In the rows, 128 means zero.
Known rows, with every step that occurs
topu-putilis-kofo: [167 178 187 132 116 109  73 139 116 181 146  97 158 127 169 116 170 158
 141 126 154 115 125 132 118  99 115 159 117  92  90 129 124 151 164 125
 118 129  98 141 152 161 107]
zono-kofa: [179 156 169 137 110 138 139 144 127 173 152 147 157 119 159 114 129 169
 151 118 130 124 120 133 141 118 102 177 105  52 115 140 133 184 171 126
 164 138 103 117 161 167 108]
peda-lasu: [177 139 157 117  95 120 109 155 127 154 156 160 165 148 147 112 170 147
 121 110 134 108 119 132 151  85 123 162 131  40  82 140 139 155 157 154
 149 166  95 140 157 157 120]
zono-kofa-putilis-peda-kofo-lofupa: [179 140 176 132  86 126 126 117 101 193 144 169 154 121 144 105  85 160
 132 103 102 131 145 139 115 118 113 182 140 117 118  85 145 180 159 127
 152 125  77 126 143 168  93]
kofa-lasu-peda-kofo-lofupa-topu: [178 145 159 167 110 128 104  92  92 155 149 138 148 135 160  86  50 131
 128  72 102  72  88  83 143  68 133 163 157 106 111 116 145 141 162 121
 158 162  96 130 128 148  82]
ronu-putilis: [169 172 179 138  94 119 112 143 113 138 140 148 155 110 145 123 112 146
 127 123 125 167 117 125 159 102  95 169 121  35 117 127 134 155 156 137
 166 143 108 142 131 163 126]
lasu-peda-kofo-kofa-putilis-ronu: [145 134 172  88 125 105 124  91 111 181 147 175 159 132 143 122 101 155
  88  92  92 134 109 127 113 108 107 147 123 102 101  94 135 195 156 136
  90 137 101 135 141 157  99]
lofupa-topu-putilis-kofa-lasu-peda: [169 180 193 167 120 116  87 133 104 142 155  97 145 131 157 112 141 138
 149  99 117  42 104  80 146  75 122 182 105  86  91 157 116 158 173  81
 100 165 107 139 179 135 104]
peda-kofo-lofupa-topu-putilis: [195 174 157 181 152 121  87 121  92 178 146 147 139 116 158 113 102 138
 130  96 136  66 122 129 138  91 123 160 158 101  82 109 155 137 172 143
 119 130 122 136 131 172  87]
topu-lofupa-kofo-kofa-putilis: [186 198 179 146  84 131 148 134 127 183 132 149 151  96 176 121  96 174
 105  90 164 116 133 134 155 133 104 164 132  93  87 106 124 164 175 148
  56 136 101 139 137 151 101]
kofa-putilis-kofo-lofupa-topu: [179 185 173 179  70 136  59 135  95 173 133 108 140  99 131  89 115 135
 134 112 145  95 132 110 145  97 116 172 149  83 101  67 133 145 164 138
 123 114  92 146 153 158  97]
kofa-lasu-peda-kofo: [159 131 163 112 111 114 120  97 107 154 159 126 171 155 166  98  70 146
 124  86 101 121  85  97 126  79 124 157 133 106 123 133 133 155 152 126
 147 178  97 126 142 139 105]
lasu-peda-kofo-lofupa-topu: [174 161 133 168 130 131 103  89  98 164 153 145 147 135 156  93  74 126
 136  83 101  83 103 111 146  93 123 161 150  89 114 100 152 140 165 100
 159 146 110 129 131 163  83]
zono-kofa-putilis: [170 159 181 141 100 132 134 151 116 186 148 141 157 118 148 116 129 161
 145 120 126 129 130 130 137 128  92 174 126  72 120  97 129 189 160 135
 134 136 109 113 183 152 110]
topu-lofupa-kofo: [178 194 154 170  92 142 165 136 130 177 136 155 163 108 190 126  94 171
 130  92 174 119 120 135 166 130 112 169 135  59 109 131 129 132 176 125
 105 141 103 138 139 148  98]
kofa-lasu-peda: [158 146 172 126 102 122 120 125 107 145 153 139 170 140 168  97 108 146
 130  99 103 110  90  85 142  77 126 161 134  69 117 135 120 150 151 119
 158 170  84 141 152 142 110]
kofo-lofupa-topu-kofa-lasu: [213 174 189 177  72 148 140 146 100 135 135 148 139  98 157  91  96 163
 143  95 146  83 107  62 157  88 125 175 155  75  83 118 141 170 172 146
 147 143  89 136 126 155  68]
zono-kofa-lasu-peda-kofo: [163 124 178 120 114 126 138  93 116 171 165 130 165 155 165 103  68 159
 154  93  95 112  90 103 119  98 121 170 113 115 133 150 134 186 157 111
 168 176 100  97 155 142  95]
lofupa-topu-putilis-peda-kofo-kofa: [183 168 178 140 130 105 104 105 109 157 141 138 136 118 148 123 128 150
  74 100 129  71 136 117 130  99 115 172  93 107  66 155 150 172 179 115
  73 114  84 138 134 174  77]
lasu-peda-kofo-kofa-putilis: [160 148 170  94 120 108  98  94 108 176 156 132 159 135 156 110  99 149
 112  95  93 132 112 123 134 106 107 149 119 125 105  96 135 190 150 122
 101 160 104 122 149 153 109]
zono-kofa-lasu-peda-kofo-lofupa: [186 129 178 130 109 132 119  95 104 177 161 147 161 145 174  86  50 159
 167  87  84 100  89 107 115  86 131 168 144 127 124 132 138 177 155 121
 188 174  95 104 125 154  90]
fevofo-putilis-kofo: [142 162 165 129 116 130  74 133 127 156 144 104 175  97 145 111 150 156
 137 127 143 174 126 122 122  97 101 150 131  52 101 148 122 149 152 132
 133 124  92 133 138 162 129]
lofupa-kofo-kofa-lasu-peda: [180 165 195 132 100 122 145 100 122 161 153 130 159 130 188 102 106 177
 116  86 114  84  93  70 155  72 125 165 115 111  95 159 129 166 159 118
 113 154  70 126 128 157  97]
fevofo-putilis-kofo-kofa-lasu-peda: [147 155 200 102 102 122  61 101 123 144 157  95 173 107 156  89 130 162
 118 116 102 139 101  77 108  80 113 149 120  97  84 183 109 180 144 117
 130 156  65 124 114 158 114]
fevofo-putilis-kofa-zono: [158 155 169 133 132 141  86 158 107 133 146 109 174  95 129 129 142 158
 156 118 143 162 113 104 143 114  97 177 116  52 104 148 114 170 156 121
 156 154 120 122 153 160 147]
lasu-peda-kofo-kofa-zono: [172 141 176 101 138 120  99  90  99 154 160 123 157 151 160 106  96 149
 114  95 105 131  81  99 132 119 120 157  94 121 112 120 128 190 156 108
 154 171 112 101 124 164  99]
lofupa-kofo: [171 177 158 155 108 128 156 129 124 170 143 136 162 120 175 127 126 167
 133  99 155 118 122 118 167  94 109 169 127  70 111 124 142 139 167 132
 120 119  95 135 149 161 110]
ronu-putilis-peda: [158 162 183 136  75 112 125 129 112 132 135 163 157 111 139 116 115 150
 103 123 117 168 131 118 148  99  98 182 105  26 115 130 129 153 158 109
 169 122  70 155 124 163 114]
topu-lofupa-kofo-peda: [185 197 153 163  90 136 163 129 118 173 129 156 160 102 191 148  95 170
 159  88 189 123 117 130 157 137 128 161 128  68 105 131 127 129 164 132
 112 142 142 147 139 137  92]
topu-lofupa: [180 178 147 140  86 136 130 159 126 166 135 160 159 113 168 112  98 153
 123 107 161 139 119 145 147 137 109 160 136  26 109 128 119 142 174 136
 130 158 112 148 139 145 109]
fevofo-putilis-peda-lasu: [140 135 161 126 106 120 121 145 128 137 153 170 183 116 134 113 189 145
  92 112 115 144 139 124 133  92 116 161 140  29  74 171 138 149 147 130
 143 148  63 148 140 162 121]
topu-lofupa-kofo-kofa-lasu-peda: [185 179 186 142  85 132 158 103 129 166 143 146 160 124 201 106  75 176
 106  79 136  87  94  97 150 108 128 163 121  99  94 163 119 159 175 112
  92 173  81 132 117 144  92]
topu-lofupa-kofo-peda-lasu: [186 177 158 149  77 130 157 135 133 169 140 167 163 125 177 145 138 163
 146  83 185 100 117 138 155 126 144 163 129  59  79 151 131 128 164 147
 117 173 135 151 149 134  94]
fevofo-putilis: [147 159 146 136 136 135 108 146 120 150 146 143 177  91 148 122 143 148
 129 120 127 164 126 124 140 103  96 145 154  29  97 146 133 148 148 144
 139 137 104 136 141 164 129]
lasu-peda: [152 161 151 128 118 124 122 125 116 160 154 141 168 140 166 105 133 140
 136 104 108 125 104 118 145 104 112 157 125  48 120 120 126 146 155  91
 161 154  97 137 153 155 106]
ronu-putilis-fevofo: [160 123 183 135  90 110 129 138 113 139 140 142 158 111 139 138 113 146
 130 128 141 169 100 133 144 105 101 160 113   8 111 125 114 155 165 170
 158 138  93 136 123 170 119]

Rows
[175 113 187 106  87 111 111 148 115 163 134 143 157 107 148 126 138 161
 107 122 149 124 110 128 134 105 106 145 110  62  83 103 111 185 164 195
  94 132  79 137 146 176 111]	kofo-kofa-putilis-fevofo
[193 140 185 117  91 129 141  97 101 157 155 144 157 143 184  90  66 166
 164  79 102 134  87  83 123  97 131 158 157 131 107 110 144 175 149 121
 170 176  97 123 113 144  72]	topu-kofa-lasu-peda-kofo-lofupa
[179 131 164 124 109 121 103 101  95 165 150 150 166 145 175  83  54 151
 139  80  95 112  90 102 126  70 135 154 165 117 118 117 140 144 146 137
 167 174  92 133 115 151 106]	kofa-lasu-peda-kofo-lofupa
[184 160 165 139  91 121 145 129 123 160 150 151 167 136 167 149 170 168
 155  91 166  96 117 113 157  89 140 160 115  80  83 144 145 139 148 152
 132 149 124 143 164 144 102]	lofupa-kofo-peda-lasu
[178 169 190 160  85 141 163 115 112 127 151 124 148 130 163  98 115 149
 140  92 121  87  89  48 155  99 121 175 125  76 100 133 128 176 166  87
 146 159  94 124 156 134  61]	lofupa-topu-kofa-lasu-peda
[184 149 159 115  86 116 104 150 116 146 148 161 166 137 150 141 175 155
 148 106 149 115 114 125 149  98 132 154 118  48  79 142 136 150 141 160
 157 167 126 146 166 145 109]	kofo-peda-lasu
[172 164 199 122  55 106  62 121 119 137 143 117 158 133 129 137 161 153
 156 121 153 160 114 126 133  94 128 167  94  59  90 148 130 159 139 143
 172 162 123 145 141 142 113]	ronu-putilis-kofo-peda-lasu
[163 183 156 182 113 146  57 128 111 153 137 111 153  75 133  95 126 143
 136 116 143 122 127 106 133  90 110 160 160  52  86 134 134 137 163 132
 140 113  90 142 117 177 108]	fevofo-putilis-kofo-lofupa-topu
[172 157 157 166  90 127 102 110  88 171 136 158 146 111 125 100  80 131
  99  90 119 100 142 116 142  96 117 175 153  93 110  68 153 146 164 132
 116 113  80 151 146 162  87]	kofa-putilis-peda-kofo-lofupa-topu
[131 144 147 130 140 132 136 145 124 158 137 191 175  79 138 130 144 157
 103 118 123 164 126 127 123 102  99 145 163   5  93 146 129 152 158 158
 132 114 103 153 133 169 125]	fevofo-putilis-ronu
[180 178 187 166  99 111  59 133 112 155 148 102 144 134 143 141 207 143
 152 111 173  53 121 114 124  96 145 161 102  87  59 150 133 149 161 129
 112 146 133 149 176 144  83]	lofupa-topu-putilis-kofo-peda-lasu
[153 144 140 112 134 116 121  95 112 168 161 136 169 151 165 110  94 143
 134  93 103 140 100 130 133  99 116 150 123  86 126 117 141 153 156 103
 152 160 112 131 148 151 105]	lasu-peda-kofo
[179 154 188 106  95 117 108 119 116 142 151 142 159 133 174  96 110 161
 109 101  96 102  93  80 141  79 122 155 113  86  94 154 126 179 151 124
 137 168  73 135 133 155 112]	kofo-kofa-lasu-peda
[215 153 178 162  83 146 138 115 100 143 143 144 136 113 158  99  58 162
 147  79 145 100 101  73 142  85 127 174 152 113  89 115 158 171 171 157
 137 146 101 122 114 156  63]	peda-kofo-lofupa-topu-kofa-lasu
[198 161 136 165 120 134 100 114 100 166 141 154 143 114 145 102  70 139
 127  89 138  98 116 120 152  87 118 163 148  82 101 105 158 143 175 147
 143 133 110 131 127 171  90]	peda-kofo-lofupa-topu
[172 157 199 100  77 114  72  98 120 150 149  96 156 137 167  87 116 167
 115 106 113 112  92  81 122  75 126 160  89 112  96 158 113 184 152 115
 136 157  62 128 122 154 102]	putilis-kofo-kofa-lasu-peda
[160 146 171 120 133 101 117 121 108 172 144 148 157 138 162 127 130 152
 105 104 123 122 135 139 118 100 116 171 119 107  97 130 141 151 162 120
 110 132  88 139 141 161  99]	topu-putilis-peda-kofo
[175 129 190 129  93 113 148 127 119 181 135 132 159 108 166 141 136 176
 112 109 157 112 117 118 156 102 110 160 109  90  86 102 116 174 168 186
  67 115  75 131 141 172 111]	lofupa-kofo-kofa-putilis-fevofo
[190 180 185 171  59 141 148 137  94 148 130 159 139  97 135  99 127 151
 117 102 130 104 146  89 153 118 111 189 152  80  91  66 140 171 167 105
 130 107  72 146 146 159  61]	kofo-lofupa-topu-kofa-putilis-peda
[185 144 185 136  87 141 140 147 122 154 148 145 159 122 160 105 108 176
 143 115 131 106 108 101 138  95 110 183 118  69 114 156 127 187 166 150
 160 153  86 113 156 153 108]	zono-kofa-lasu
[183 174 177 131 121 112  81 160 119 166 148 118 154 117 166 133 167 160
 163 118 145 110 129 138 142  96 104 176 101  77  92 145 124 159 170 119
 108 146 116 148 170 158 129]	topu-putilis-kofa
[187 121 165 171 142 109 102 124  97 181 136 141 143 117 156 131 106 139
 134 100 149  69 104 139 118  93 131 150 151  89  78 108 139 137 180 180
 112 132 110 137 123 180  85]	peda-kofo-lofupa-topu-putilis-fevofo
[188 145 184 112  71 124 146 115  97 173 135 161 151 119 151 107  98 166
 132  95 123 160 139 118 125 121 109 171 151 127 105  63 149 175 151 131
 131 126  80 138 126 156  79]	topu-kofa-putilis-peda-kofo-lofupa
[198 197 168 141  92 136 151 126 136 176 136 155 151 104 192 123  96 184
 109  92 175 111 120 131 160 123 111 165 113  73  87 153 127 162 183 136
  82 137  96 132 116 162 100]	topu-lofupa-kofo-kofa
[178 166 190 123  85 132 153 151 108 160 143 139 157 111 155 121 141 164
 147 113 144 154 124 107 147 129  94 165 136  80 102  77 137 185 153 135
 119 137 110 130 167 143  92]	topu-kofa-putilis
[152 154 172 113  91 120  63 135 126 148 150 118 180 106 136 135 193 159
 158 120 153 156 122 122 115  96 128 141 125  56  71 166 127 149 134 150
 147 158 120 143 148 147 117]	fevofo-putilis-kofo-peda-lasu
[192 194 167 194 142 128  91 157  93 169 139 152 136 104 160 105 141 134
 133 107 140  56 126 116 153  94 123 163 161  66  75 112 138 133 170 132
 124 128 108 145 140 172  96]	kofo-lofupa-topu-putilis
[170 146 155  92 126 109 104  91 119 167 163 137 154 138 168 112  91 158
 116  96 104 129  97 128 136  99 110 148 100 109 105 138 142 182 157 110
 134 158 103 123 124 164 100]	lasu-peda-kofo-kofa
[186 128 185  90  78 110 110 107 115 145 135 153 156 125 154 108  76 174
  75  98 119 128 119  96 127  74 122 169  93 110  94 160 137 183 163 156
 111 138  51 139 113 163  97]	putilis-peda-kofo-kofa-lasu
[184 161 173 124 108 131  88 158 106 139 143 112 162 125 142 123 131 157
 155 116 150 137 106 105 158 112 111 189  88  55 116 123 111 173 163 118
 161 156 117 126 165 155 135]	putilis-kofa-zono
[163 164 158 137 113 136  62 138 114 165 142 122 171  85 150  96 132 159
 142 123 136 159 127 124 122  92 111 148 163  63  93 132 127 140 147 140
 162 125  84 143 110 176 126]	fevofo-putilis-kofo-lofupa
[175 179 181 130  79 119  87 147 120 134 144 126 149 109 139 129 112 158
 157 122 136 170 123 130 162  95  90 187  88  38 114 144 125 169 161 118
 152 144 114 146 142 160 142]	ronu-putilis-kofa
[165 170 227 112  63 108  66  92 119 133 149  98 150 129 151  94  97 162
 115 119  99 146  93  79 126  77 115 166  86  94 105 164 113 185 150 111
 149 162  69 132  99 154 111]	ronu-putilis-kofo-kofa-lasu-peda
[168 155 187 108  52 106  65 141 112 165 141 116 165 137 136 131 182 151
 153 116 158 126 129 123 127 106 131 158 114  95  84 101 124 160 136 159
 125 157 121 147 182 133 105]	kofa-putilis-kofo-peda-lasu
[195 131 185 170  75 137 150 144  96 158 132 142 137  92 143 117 127 148
 152 106 158 106 112 101 146 119 113 164 154  67  82  60 122 172 176 167
 121 123  95 136 146 166  68]	kofo-lofupa-topu-kofa-putilis-fevofo
[192 178 169 166  98 146 156 142 116 133 145 134 140 108 153 116 131 156
 140 105 159 112 117  83 162 118 101 171 118  50  92 119 140 172 178 111
 129 125 109 129 154 152  69]	lofupa-topu-kofa
[156 147 176 119  85 106 122 104 108 140 139 153 157 128 133 124  79 149
 101 112 112 184 127 127 136 104 103 176 104  61 124 130 146 158 160 120
 161 131  84 138 119 161 114]	ronu-putilis-peda-kofo
[194 142 176  97 129 122  96 118 103 148 147 128 156 132 146 120  93 165
 104 104 138 138  97 106 137 113 113 163  95 104 102 124 139 197 163 152
 144 157 112 105 124 168 106]	peda-kofo-kofa-zono
[184 196 184 184  72 133  62 119 104 145 132 114 135  96 125  96  96 143
 135 121 137 125 118 109 151  87 111 175 129  51 101 114 136 143 167 126
 164 118  94 142 108 169  99]	ronu-putilis-kofo-lofupa-topu
[165 158 200 106  91 126  62 131 128 142 142 103 167  87 150 100 126 177
 112 124 137 149 113  85 116  78 107 152 120  89  75 184 118 186 152 164
 112 137  68 135 109 165 122]	fevofo-putilis-kofo-kofa-lasu
[196 173 187 173  81 147 141 116  97 138 148 142 144 120 172  82  99 149
 149  85 113  75  93  55 153  98 133 175 158  85  93 115 136 163 163  98
 159 157  89 133 129 150  61]	kofo-lofupa-topu-kofa-lasu-peda
